Known rows, with every step that occurs:
simub/tufo/sevu: [ -2   3   6   9  12   4   0  69   3  -1   7  -2  -3  -5  -6  -2   1   1
  -3 -14  -3  -7   0  13  -1   6   0  33   1   0   0   2   7   1   5   4
  -3]
mokivi/tufo/potid: [ -2  16 -12   8   5   7  -2  27   2   2   1 -17 -12   4  -4  -4  -2  -1
  -1 -14 -12 -15  -4  -1   2  -4   4  34   3  -2  15  22  -7  -3   5   6
  -1]
mokivi/vabali: [ -4   1  -2  19   8  -4  -3  28  -9   1   7 -18  -2   3   5  -1   3   9
  10   4   8  -4   6   7  -2  -2  -3   2   2  13  -5   7  -5  -7  -5  18
  -5]
gugu/mokivi/vabali/tufo: [ -7  -1   8  22   8   2  -6  24 -16  -2  11 -16 -34  -3   9  -7   6   4
   7 -10   9   6 -19  12  -4   6   2 -38  -3   9   0  15   7   2  -2  17
   4]
sones/gugu/mokivi/tufo/potid: [ -8  22  -8   8  26   5   4  12  -6  -3   3 -22 -53  -1  -2  -2  -2  -1
   1 -27 -19  -8 -16  -3   3  -4   8  55  -5  -1  22  22   0   8   6   2
  11]
mokivi/vabali/tufo: [ -2  -1   5  17  11   2  -7  23  -7   4  12  -7  -4   0   2  -8   6   5
  12  -4  13   3  -7   9  -4   4   0 -54   0   7  -2  12   0 -10  -2  16
   1]
potid/tufo/sevu: [ -5  19   1  10   8   5   1  67   1  -1   6  -2  -5   6  -1   1   1  -4
  -3 -17  -3  -7   9  14  -3   4  -2 -46   1  -6  -8  -6   7   3   7   1
  -1]
gugu/mokivi/tufo/simub: [ -5  22   8   7   6   4  -2   5  -6  14   1 -28 -34  -5  -3  -7  -5   1
  -4 -32   8 -19 -24   8  -4 -10   6  62  -1 -15 -11   9   6  13   4  12
   1]
gugu/mokivi: [ -6   0   3   6  -1   1   0  -1 -11  -6  -1 -10 -38  -4   9   1   1  -2
  -5  -6  -5   4 -14   3   0   3   3  20  -2   2   2   6   8  15  -1   0
   3]
mokivi/tufo/gugu: [ -3  14 -12   1  -5   7   5 -39   1   3  -1 -25 -21  -1  -5  -7  -4   2
   2 -23 -12  -3  -7  -9  -1 -10   3  35  -4  -5   6  -5  -3  -2   1  -4
  -5]
gugu/mokivi/tufo/sevu: [ -7  23  -1  14  13   7  -4  56  -9  -4   3 -17 -42  -2   1  -2   2  -1
   2 -25  -7   0 -24  14   4  10   1  44  -4  -3   2   6   6  17   2   5
  -2]
divap/tufo/gugu: [ -7 -23   0   8 -13   3   7 -30   5   6  -2  -5 -14   5  -2  -2  -9  -1
  -1 -17 -15  -3  13  -7  -4 -10   3  -2  -3  -2   7  -9   1  -4  -1  -6
  -1]
gugu/mokivi/vabali/tufo/divap: [ -3 -17  12  42   8   2  -9  48  -6  -2  14 -12 -34   0  11  -1   0   1
   1 -17  13   6 -12   9   1   5   4 -39   2   9  -1  19  12   0  -3  10
   4]
sones/gugu/tufo: [ -4   6   5  -8  28  -3  16 -20   1  -1  -1   6 -14  -1  -2  -3   0  -3
   6 -13   2  -1   8   0  -7  -5   4  56  -1  -3 -15   3   9  -2   1   1
  15]
sevu/tufo/gugu/mokivi/vabali: [-10   9 -11  32  -1  -1   0   5 -17  -2   7 -33 -51  -1  15  -2   2   6
  20 -15  -8   6  -8   0  -1  -4   2 -19  -2  14  -6   7   0   2  -6  11
  -3]
sones/gugu/mokivi/tufo/vabali: [-10  23   3   8  28   3   6  31 -14  -1   8 -19 -48   2  -4  -3  -2   3
  11 -22  -2   1 -21   7  -2  -4   6  54  -7  -5   4   7   0  14   1  17
   9]
mokivi/vabali/tufo/sevu: [ -6   3   3  24  15   3 -11  83  -4   0  14  -4  -7   0  -1  -3   5   6
  15 -14   5   5  -7  18   1   7  -3 -53  -1   6   1   6   1  -5   4  14
  -4]
gugu/mokivi/vabali: [ -8   1   1  25   7  -4  -3  27 -19  -4   6 -27 -36   1  13   1   3   8
   7  -3   4   0  -7   9  -1   1   0  20   0  15  -3  10   2   7  -6  17
  -2]
mokivi/tufo/vabali: [ -3  18   0   8   6   5  -2  46  -4   4   7 -14  -6   6  -7  -3  -2   3
   9 -11   5  -5  -9  11  -4  -2   2  33   0  -8  -3   7  -6   1   0  20
  -2]
potid/tufo/mokivi: [  3   8   9  11   1   7   4  29   1   0   4 -12  40  10   6  -5  -2  -3
  -9 -15  -8   5   7  13 -13   5   3 -42  -5 -15   0  -3   0   7   7  10
   9]
vabali/tufo: [  1  -2   7  -1   2   6  -3  -1   2   3   6   9   0  -3  -3  -8   4  -3
   2  -6   5   8 -13   3  -3   6   2 -58  -2  -5   1   6   5  -4   3   1
   6]
simub/tufo: [ 2 -2  8  3  6  4  7  7  0  2  4 -8 -3 -5 -5 -7  1 -2 -9 -3  3 -8  0  4
 -7  2  4 41  3  0 -4  8  8 -3  0  5  4]
potid/tufo/gugu/sones: [ -8   0  -4  39  -8   6   9 -26  -4  -4  -3 -17 -14   3  15  -2  -5  -2
  -7 -19 -14  -5  12  -5  -6 -25   1 -44   4 -21  -2  -6   8   2  -5  -5
   1]
gugu/sones: [ -3  -8   3  36   3   1   0   1  -7  -4  -4  -1  -1  -1  15   0  -2  -1
  -2   0  -2  -2  -3   3  -1 -13  -1  -7   5 -16  -2   3   3   6 -11   3
   2]
sones/gugu: [ -4   7   2  -8  30  -3  10 -19   1  -1   4   4 -15  -2  -7   0   0   1
   8  -7  -4   4  -2  -7   1  -4   2   6  -7   1   5  -5   0  -1   3  -5
  12]
sones/gugu/mokivi/tufo/sevu: [-10  28   1   9  35   5   3  42  -9  -4   5 -14 -53  -4  -4  -2   2   0
   9 -29 -10   2 -24  10   4   6   3  49  -9  -4   7   1   6  16   4   2
   6]
vabali/tufo/mokivi/gugu/sones: [  1 -11  12  39 -15  -2  -2   5  -6  -4   2  -1  13   0  10  -9  -1   1
  -3 -21 -13  12 -21   4  -6 -16   5 -50  -7 -24  13   2   0  13  -7   7
   8]
potid/tufo: [ -1  16   3   3   2   4   8   5  -1   2   3  -6  -3   6   0  -4   2  -6
  -9  -9   3  -8  11   6  -9   0   0 -48   3  -7 -12   0   8  -1   3   2
   6]

Rows:
[  7  -7  14  10   5   6   4  31   1   0   5 -14  39  -1   3  -8  -3   2
 -10 -12 -11   5  -4  13 -11   6   6  37  -6  -8   7   4   0   6   4  13
   7]  simub/tufo/mokivi
[ -1  -7  -3   3  -9   3   8 -28   4   1   2 -21 -13  -7  -4  -6  -5   2
  -5 -18 -14  -5   5  -8  -6 -11   4  39  -1  -1   7  -3   5  -6   2  -5
  -1]  simub/tufo/gugu
[ -4  -4  -5  22   7   3 -11  54  -1   1  12 -12  -6   3   2  -3   1   5
   9 -10  -4  -7   1   5   0  -2   2 -47   3   8  17  28  -6 -14   5  16
   0]  mokivi/vabali/tufo/potid
[-11   7   2  19  32  -7   4  11 -19  -5   8 -25 -49  -2   8   0   3   8
  13  -9   0   3  -8   4   0  -2   1  26  -7  16   3   6   2   6  -3  13
   8]  sones/gugu/mokivi/vabali
[  5  -1   2  29   4   3  -1  33   8   4   6   9 -10   2   6   3  -1  -9
  10  -6   7   4  -4  -1   4   7   2 -54   6   0 -16  10   5  -5  -3  -4
   3]  sevu/tufo/divap
[  5 -17  12  24   5   3   3  34   8   1   6  -5  -5  -3   0  -1  -4  -4
 -12 -10   7  -8   4   2  -2   1   4  33   6   0  -6  12  13  -5  -1  -1
   3]  simub/tufo/divap
[  3 -23  17  16   2   5   2  29   3   5   0   1  37  10   4  -5  -8  -1
  -4 -10 -10   6   3  14 -11   5   4  -2  -8  -9   8   0  -4   8   1  12
   7]  divap/tufo/mokivi
[ -5  10  -8   4 -13   5  10 -31   2   1   0 -19 -14   4   1  -2  -5  -2
  -4 -21 -13  -5  16  -8  -7 -13   2 -42   0  -8  -1 -10   6  -5   6  -9
   0]  potid/tufo/gugu
[ -2  -5  -4   6   0   7  -7  32   6   0   6   3  -5   0  -2  -3  -1  -2
   0 -14 -10  -5  -3  -2   1  -1   5 -50   1  -3  21  23  -2  -8  10   1
   4]  vabali/tufo/potid
[ -3 -15  17   8   1   0   1  15   6  20   1   0   3   4  -7  -4 -10  -1
  -4 -21  10 -23   5   7  -7 -13   4  10   0 -16 -13   3   3   1   2   9
   0]  divap/tufo/simub
[  7   8   3  15   3   7  -1  30   1   3   4  -1  34   3   9  -4   1  -3
  13  -8 -11  16 -11   9  -6  11   4 -50  -5  -9  -4   4  -9   5   3   9
   8]  sevu/tufo/mokivi
[ -1   5   2  -3 -19 -10   8 -18  -1  -1  -3   3 -18   1  -3  -5   2  -2
  -4 -16   2  -8   2  -1  -6 -11   4  49   1  -3 -15   4   8   3  -4   1
   5]  mokivi/gugu/tufo
[ -8  -7  -1   7 -13   5   0 -32  -7  -5   2 -14 -48  -8   7  -4  -2  -1
  -2 -26 -15  13 -19  -6  -1  -3   7 -24  -6  -2  13   2  10   8   3  -9
   3]  vabali/tufo/gugu/mokivi
[ -5  13   4  10  -1   3   3  54  -3   2   8  -8   1  11  -1   0  -2  -1
   1 -10   4  -8  13  12  -9  -7   1 -43   2 -10  -8   2   1  -1   3  15
   2]  potid/tufo/vabali
[ -6   2  -6  -1  23  -1  10  13   5  -3   0   2 -16   2  -1   2  -4  -2
   3 -17 -14 -12  15  -5  -1 -11   6  52   2  -1   4  20   2  -5   7   1
  13]  sones/gugu/tufo/potid
[ -7 -13  -7  36 -10   2   3 -30  -4  -6  -5 -12 -13  -2  15   1  -7   2
   1 -12 -16   2   4  -9   0 -24   1  -5   2 -16   7  -7   1   3  -9  -6
  -3]  tufo/gugu/sones
[  2  -1  11   2  24   0  12   6   2  -3   1  -1  28   3   3  -3  -4   0
   4 -20 -10  10   3   8 -11  -1   6  52 -10 -11  -3   2   1   6   5   9
  18]  sones/gugu/tufo/mokivi
[ -3   2   4   8   8   7  -9  62   4   0   8  11  -5  -3  -4  -2   3  -1
   7 -17  -2   8 -12  12   2  10  -1 -55  -4  -4   6   1   5   0   7   0
  -1]  vabali/tufo/sevu
[ -9   5   9  17  31   0   1   9 -15  -2  15 -13 -45  -4   4  -7   6   5
  14 -15   6  11 -20   6  -3   3   4 -34  -8   9   3  13   7   1   1  13
  12]  sones/gugu/mokivi/vabali/tufo
[ -8   7   4   0  25  -3   9 -19 -11  -7   2  -7 -53  -5   3   1   0   0
   2 -14  -8   8 -16  -4   1  -1   5  26  -9   2   9   1   8  14   2  -5
  14]  sones/gugu/mokivi
[  0   2  13   0   2   3  -6  11   6  16   7   0   5  -5  -7  -7  -4   2
   0 -25  14 -11 -13   4  -4  -8   5 -38  -1 -16  -9   5   5  -3   9   6
   1]  vabali/tufo/simub
[ -4  -4   2  33 -18  -8   2 -14  -9  -4  -4  -1 -18   0   8  -2   0   2
  -4 -10  -7  -3  -9  -5   1 -24   1  -9  -1 -15   3  -2   2  10 -14   0
   2]  mokivi/gugu/sones
[ -4  22   0   8   7   6   2  -6 -12  -1   0 -23 -44  -3   2  -7   3  -3
  -4 -15  -1  -1 -25   6  -2   5   4  55  -1  -3  -2  11   6  15  -2   7
   5]  gugu/mokivi/tufo
[ -7  10   2   1  31  -1   9  43   2  -5   3  10 -17  -1  -4   3  -1  -1
  10 -23  -4  -1   7   9  -1   1   1  47  -3  -3 -11  -2   8   2   5   0
   7]  sones/gugu/tufo/sevu
[  4  -2   4   4 -24  -8  -1   5  -1  -2   2  -8  17   4  -2  -4  -1   5
  -3 -19 -16   8 -11   1  -3  -8   4  -4 -13  -6  17  -6  -7  12   1   4
   4]  tufo/mokivi/gugu
[  2 -16   8  21   1   0   3  23   8  -1   0   5  -3   3   7   3  -6  -6
  -9 -15  10  -5  12   3  -2  -3   3  43   9  -2 -20  12  14  -2  -2  -1
   4]  gugu/tufo/divap
[ -7   4   6   1  23  -3  11  32  -2  -1   6   4 -10   5  -4   1  -4   2
  13 -15   3  -2  10   7  -7 -11   4  51  -1  -6 -12   5   2  -2   1  15
  10]  sones/gugu/tufo/vabali
[-2 -3  9  9  3  2  3 58 -3  2  9 -8  3  1 -5 -3 -3  3  0 -7  3 -9  3 11
 -9 -4  3 36  3 -3 -2  7  1 -2  1 19  0]  simub/tufo/vabali
[  0  -3   5  27   8  -1  -5  50  -9  -1   8 -25  34   7  10  -1  -1  11
   8  -3  -3   5   2  14  -7   1  -1   3  -5   6   6   4 -11   1  -1  26
  -1]  tufo/mokivi/vabali
[  0  18   4   8   2   2  -2  17   5  19   4  -3   0  -2  -2  -3  -3  -2
  15 -17  10 -13  -9   3  -3  -8   3 -36   3 -14 -23   5  -1  -3   3   7
   0]  sevu/tufo/simub
[  6  -9  13   8   3   8  -5  23   3   0   7   0  38   1   4  -8  -1   1
   0 -15  -8  19 -15  11  -8   9   5 -50 -10 -12  11   3  -3   4   8   9
   9]  vabali/tufo/mokivi
[ -2  18  10   1   0   3   3  15   4  16   4 -14   3   4  -5  -4  -5  -1
  -8 -27  11 -25   9   6  -9 -15   3 -28   4 -19 -21   1   7   0   7   8
   1]  potid/tufo/simub
[ -5   7   0   5 -11  -7   1  46   1  -4   0   6 -18   1  -5   0   1  -1
   3 -25  -4  -6   2   9   0  -6   0  39   0  -2 -10  -1   7   6   1   0
  -2]  mokivi/gugu/tufo/sevu
[ -1  11 -13  13   2   5  -3  38   5   3   3   1  -8   3   4   1   0  -5
  14  -5 -15  -5   0  -4   3   1   3 -47   5   1   3  22  -8  -7   4   2
   3]  sevu/tufo/potid
[ -5 -15   0  39  -5   4   7 -25  -4  -3  -3 -18 -12  -7  11  -5  -6   1
  -5 -16 -16  -5   2  -5  -6 -24   3  27   4 -16   2  -1   7   0  -8  -2
   0]  simub/tufo/gugu/sones
